(in the rows, 128 means zero)
Known rows, with every step that occurs
nupes -> retum -> zuguko: [110  86 122 137 118  94 134  96 134 101 111 137  94 135 161  96 114 104
 109 133  98 118 124 109 102 124  66  95 108 113]
nupes -> tiri -> setul -> zuvas -> zuguko: [160 147 107  94 134 172 143 102 181 157 143 115 132 113 145 136 194 113
 145 137 178  84 117 124 183 127 137 155 111 165]
nupes -> lipoz -> zuguko: [148 126 131  78 146 137 174 169 134 129 152 138 116 147 141 162 129 125
 122 104 156 163 122 116 100 115 139 126 160 115]
tiri -> setul: [122 128 115 112 120 127 113 112 171 126 153 135 131 139 139 141 136  96
 119 117 159  92 138 130 144 115 133  98  87 132]
tiri -> nupes -> lipoz: [115 173 152 116 116 145 152 152 107 135 159 167 122 128 139 124 130 154
 110  91 164 140 149 115  78 119 164 119 116 106]
nupes -> rofu: [145 101 151 130 115 127 100 117 122 134 126 111 109 139 150 129 125  97
 127 133 124 111 136 153 133 136 105 142 128 102]
nupes -> rofu -> zuguko -> zuvas -> setul -> tiri: [129 102 109 135 102 122  53 103  82 118  75  54 146 123 119 103 134  77
 153 148  65 122  94 156 139 194 119 183 149  72]
zuvas -> zuguko: [137 142 144 124 122 111 157 118 176 159 160 133 141 131 177 140 123 123
 177 126 140 112 147 142 166 124 136 143 115 156]
zuguko -> retum: [118 132 164 137 170 111 147 143 134 137 158 143 156 139 125 138  75 119
 127 120 112 118 111 118 120 107 104 108 129 143]
tadod -> zuguko: [130 113 123 124 102  86 141 121 158 131 140 126 113 125 132 154 103 113
 166 107 137  92 118 118 152 129  87 124  99 127]
tiri -> nupes -> lipoz -> zuguko -> kava: [145 105 149  88 156 172 208 172 109 121 119 157 134 146 122 164 118 180
 107 123 190 159 146 137  46 117 172 126 153 141]
rofu -> zuguko -> retum -> nupes -> tiri: [ 67 143 105 137 130 132 130 136 105 126 150 131 162 108  87 133  60 140
  80 121  95 140  48  93 104  81 149 128 117 179]
tiri -> nupes -> retum -> zuguko -> zuvas: [ 87 115 117 170  95 127 126  90 126  79  73 136 106 118 144  86 137 166
 117 140 101 117 165 133  88 164 111 104 104 113]
zuguko -> zuvas: [114 135 136 132 107 110 122 105 148 115 140 120 138 145 126 129 127 130
 169 139  96 115 157 153 136 162 125 131 123 141]
nupes -> retum: [142  92 149 146 112 114 135 117 129 130 128 136 114 136 167 114 136 131
 131 134 126 115 157 116 122 132  76 125 123 106]
tadod -> zuguko -> retum -> nupes -> tiri -> setul: [123 133  81 134 103 154 126 149 157 139 155 133 155  88  63 164 106 134
  89 100 163  91  59  73 156  90 122 129 114 164]
kava -> zuguko -> zuvas -> setul -> tiri -> nupes: [109 146 105 149 149 163 108 113 101 125  83 110 171 141 105  89 161 123
 183 139 112 147 173 137 161 184 193 139 127  88]
retum -> nupes: [105 147 127 120 102  99 127 130 129 149 169 157 109 143 118 139 102 121
 149 129 132 141 129 107 135  84 150 117 102 170]
tiri -> nupes -> retum -> zuguko -> lipoz: [117 118 135 160 128  94 123 107 112  76  88 137  66 114 158  99 126 176
  69 132 114 140 174 152 109 141  90 102 106 108]
nupes -> lipoz: [135 149 150  98 125 121 148 142 120 145 184 147 127 135 139 128 124 105
 125 101 139 142 117 113  97 124 131 130 129 120]
zuguko -> zuvas -> setul -> tiri: [145 131 120 124 110 110  89 123 110 135 120  97 150 154 105 101 148 101
 180 139  83 130 164 133 162 177 121 151 168  87]
setul -> tiri -> nupes -> lipoz -> zuguko: [151 130 144 102 152 171 132 183  98 119 106 147 125 143 127 123 164 170
 100 104 180 173 142 126  73 114 168 117 183  77]
kava -> zuguko -> zuvas -> setul -> tiri: [128 125 101 129 157 134 106 105 112 133 109  91 175 150 106  92 156  77
 197 148  84 148 144 132 180 188 157 145 140 100]
zuvas -> setul -> tiri: [151 126 130 115 127 100  97 139 105 154 133 115 134 160 122 108 132  86
 158 120 105 129 156 112 157 136 113 129 158  74]
nupes -> tiri -> setul -> zuvas -> zuguko -> tadod: [175 164 108 120 122 157 139 107 196 162 166 121 129  89 124 141 207 131
 128 149 149 100 117 145 194 124 126 152 132 192]
zuvas -> setul -> tiri -> nupes -> lipoz -> zuguko: [158 145 121  92 140 160 141 198  86 140 104 136 123 145 117 137 156 146
 121  94 167 173 162  93 109 129 169 133 191  52]
tiri -> nupes -> lipoz -> zuguko -> retum: [123 152 156 115 184 171 191 199 110 126 133 163 145 124 125 166 100 180
  93  89 171 162 120 102  70 100 159 112 163 119]
kava -> zuguko -> zuvas: [ 96 129 117 137 158 135 141  83 150 113 130 114 163 140 128 116 131 102
 179 149 103 135 136 152 151 170 164 128  94 151]
lipoz -> zuguko: [130 102 125 104 147 118 156 145 155 117 120 131 109 159 144 170 114 129
 137 123 139 140 156 133 137 109 130 106 141 128]
setul -> tiri -> nupes -> rofu -> zuguko: [109 101 141 153 119 147  55 115  81 101  64 101 128 116 145  89 133 133
  90 134 128 123  98 167  84 134 144 138 116  73]
retum -> nupes -> tiri: [109 140 106 123  85 127 122 133 123 142 159 144 120 137  93 126 126 144
 105 127 122 141 142 103 137  91 151 128 136 151]
tiri -> nupes -> rofu: [127 122 154 148 111 148 100 127 112 122 101 132 105 127 152 124 135 145
 112 119 150 113 168 156 114 134 141 132 117  89]
retum -> nupes -> rofu -> zuguko: [ 93 118 113 131  93 115  92 107 104 128 126 116 105 112 133 140  88  99
 119 139 117 134  59 130 112 101 150 150  81 156]

Rows
[160 150 123 112 179 181 156 128 171 165 147 116 169 103 126 144 160 121
 131 136 167  84  81 112 171 115 125 154 128 179]	nupes -> tiri -> setul -> zuvas -> zuguko -> retum
[139 120 130 126 135 106 153 149 170 122 143 141 110 134 125 175 129 147
 122 132 112 154 154 150 150 105 113 100 162 156]	lipoz -> zuguko -> tadod
[139 138 122  89 154 130 122  99 158 140 147 135 101 138 132 139 160  79
 152 138 167  94 109 122 149 115 122 109  73 157]	tiri -> setul -> zuvas
[115 142  81 112  80 157 103 125 154 134 160 142 129 124  94 136 149 127
  81 116 161 120 129 102 146  87 168 114 112 154]	retum -> nupes -> tiri -> setul
[135 127 107 127 128 150 114 157 113 113  61 107 133 152 102 136 160 168
 164 129 126 150 201 137 147 166 167 132 185  76]	lipoz -> zuguko -> zuvas -> setul -> tiri -> nupes
[ 97 139 137 171  94 127  94 111 120 105 108 123 109  85 140 135 116 153
  84 131 104 125 112 176 108 130 134 131 104 131]	tiri -> nupes -> rofu -> zuguko -> tadod
[ 88 145 128 141 195 136 162 129 122 150 166 154 173 128 106 135  72 103
 146 135 126 160  67  91 141  86 174 113  90 197]	kava -> zuguko -> retum -> nupes
[103 142 121 135 115  69 129 104 164 104 158 147 101 124 116 120 107 104
 103 134  63 133 114 141 126 105  92  77 116 164]	retum -> zuguko -> tadod
[183 162 132  97 168 115 141 100 180 148 154 110 100 109 167 157 171 118
 162 153 179 107 122 169 204 140 128 160  86 190]	tiri -> setul -> zuvas -> zuguko -> lipoz
[121 117 150 163 105 138 135 127 115 122 105 150 109 125 163 109 142 178
 115 123 154 116 191 120 106 129 110 116 111  97]	tiri -> nupes -> retum
[138  91 100 142 103 103  89 102 100 107  76  91 122 138 121  67 152  95
 145 151  56 129 136 109 130 183  68 136 163  71]	nupes -> retum -> zuguko -> zuvas -> setul -> tiri
[180 159 158 106 172  91 157 106 151 155 151 114  88 123 170 146 146 133
 188 156 141 131 133 172 195 145 115 173 108 188]	setul -> zuvas -> zuguko -> lipoz
[128 119 143 141 146  95 157 146 148 137 148 129 147 113 114 161  68 119
 151 106 125  89  79 108 139 119  71 122 113 141]	tadod -> zuguko -> retum
[129  48 134 128 131 112 165  88 117 100 103 136 119 147 141 101 101 113
 105 164 106 113 113 126  67 130  64 109 117 147]	nupes -> retum -> zuguko -> kava
[144 136 136 114 138 177 126 168 104 106  94 128 143 139 106 123 178 184
 124 125 156 175 152 145  72 156 179 137 191  90]	setul -> tiri -> nupes -> lipoz -> zuguko -> zuvas
[105 129 126 183  97 104 131 108 135  96 112 165  87 101 140  98 137 169
  78 135  93 133 154 127  98 118  86  82 117 131]	tiri -> nupes -> retum -> zuguko -> tadod
[129 159 128 141 124 148 163 154 144 174 170 140 179 108 111 144  99 163
 124 126 132 135  99  96 158  87 156 159 154 193]	zuvas -> zuguko -> retum -> nupes -> tiri
[103 136 117 152  81 102  89 112 116 130 150 121 105  89 114 145 102 113
 102 150  88 149  57 145 128  97 134 146 103 186]	retum -> nupes -> rofu -> zuguko -> tadod
[126 109 146 118 193 128 169 170 146 124 126 132 144 149 127 174  79 137
 123 119 129 137 116 121 124  99 114 104 157 142]	lipoz -> zuguko -> retum
[ 81 174 131 111 143 117 156 158  93 145 193 154 156 103 106 144  48 114
 103 107 118 164   4  75  65  77 160 135 100 186]	rofu -> zuguko -> retum -> nupes -> lipoz
[126 152 125 146 101 134  90 132  99 129  95 114 145 145 102  96 156 149
 164 127 108 127 197 138 144 175 157 139 155  77]	zuguko -> zuvas -> setul -> tiri -> nupes
[150  63 140  94 167 132 184 136 140 117 112 129 132 168 125 173  98 139
 135 151 147 135 144 154 103 115 126 118 150 164]	lipoz -> zuguko -> kava
[132 125 153 148 139 136 113 150 100 157 148 134 136 119 109 147  81 115
 115 139 123 133  75 112 124  93 124 146 135 159]	zuguko -> retum -> nupes -> rofu
[143 177 130 118 103 151 110 156  77 141 125 125 151 129  98  94 164 143
 149 109 125 153 166 115 108 180 163 157 173  67]	zuguko -> zuvas -> setul -> tiri -> nupes -> lipoz
[137 137 103 149  81 119 101 135 109 127  84 104 136 119  93 120 146 149
 189 115 123 101 166 123 165 187 123 152 142  73]	tadod -> zuguko -> zuvas -> setul -> tiri -> nupes
[123 133 155 142 127 132  92 136 107 123 109 142 129 145 126  91 145 157
 120 125 142 131 168 147 105 117 145 104 137  89]	setul -> tiri -> nupes
[127 122  98 113 103 157 105 119 165 114 145 121 142 131 114 128 161 118
  78 109 149  93 153 126 144 121 134 112 125 110]	nupes -> tiri -> setul
[138  96 129 141 135  71 126  95 125  84 113 116  73 123 160 104 116 130
  83 139  87 141 141 148 128 145  54 114 117 117]	nupes -> retum -> zuguko -> lipoz
[102 103 150 146 158 129 110 121 107 116 119  97 153 107 146 136  63  95
 101 126  96 111  44 142  99 124 101 143 109 127]	nupes -> rofu -> zuguko -> retum
[123 107 123 162 105  80 129 101 148 105 135 146  97 111 140 100 131 122
  92 144  69 133 122 123 117 121  48  92 128 143]	nupes -> retum -> zuguko -> tadod
[160 118 139 144 109 150  66 148  73 143  81 107 118 134 128 102 156 119
 126 123 133 124 175 136 138 150 132 152 162  37]	zuvas -> setul -> tiri -> nupes -> rofu
[159 151 125  94 151 139 148  99 188 166 152 127 123 118 168 149 171  94
 187 146 185  85 108 129 182 120 137 143  76 184]	tiri -> setul -> zuvas -> zuguko
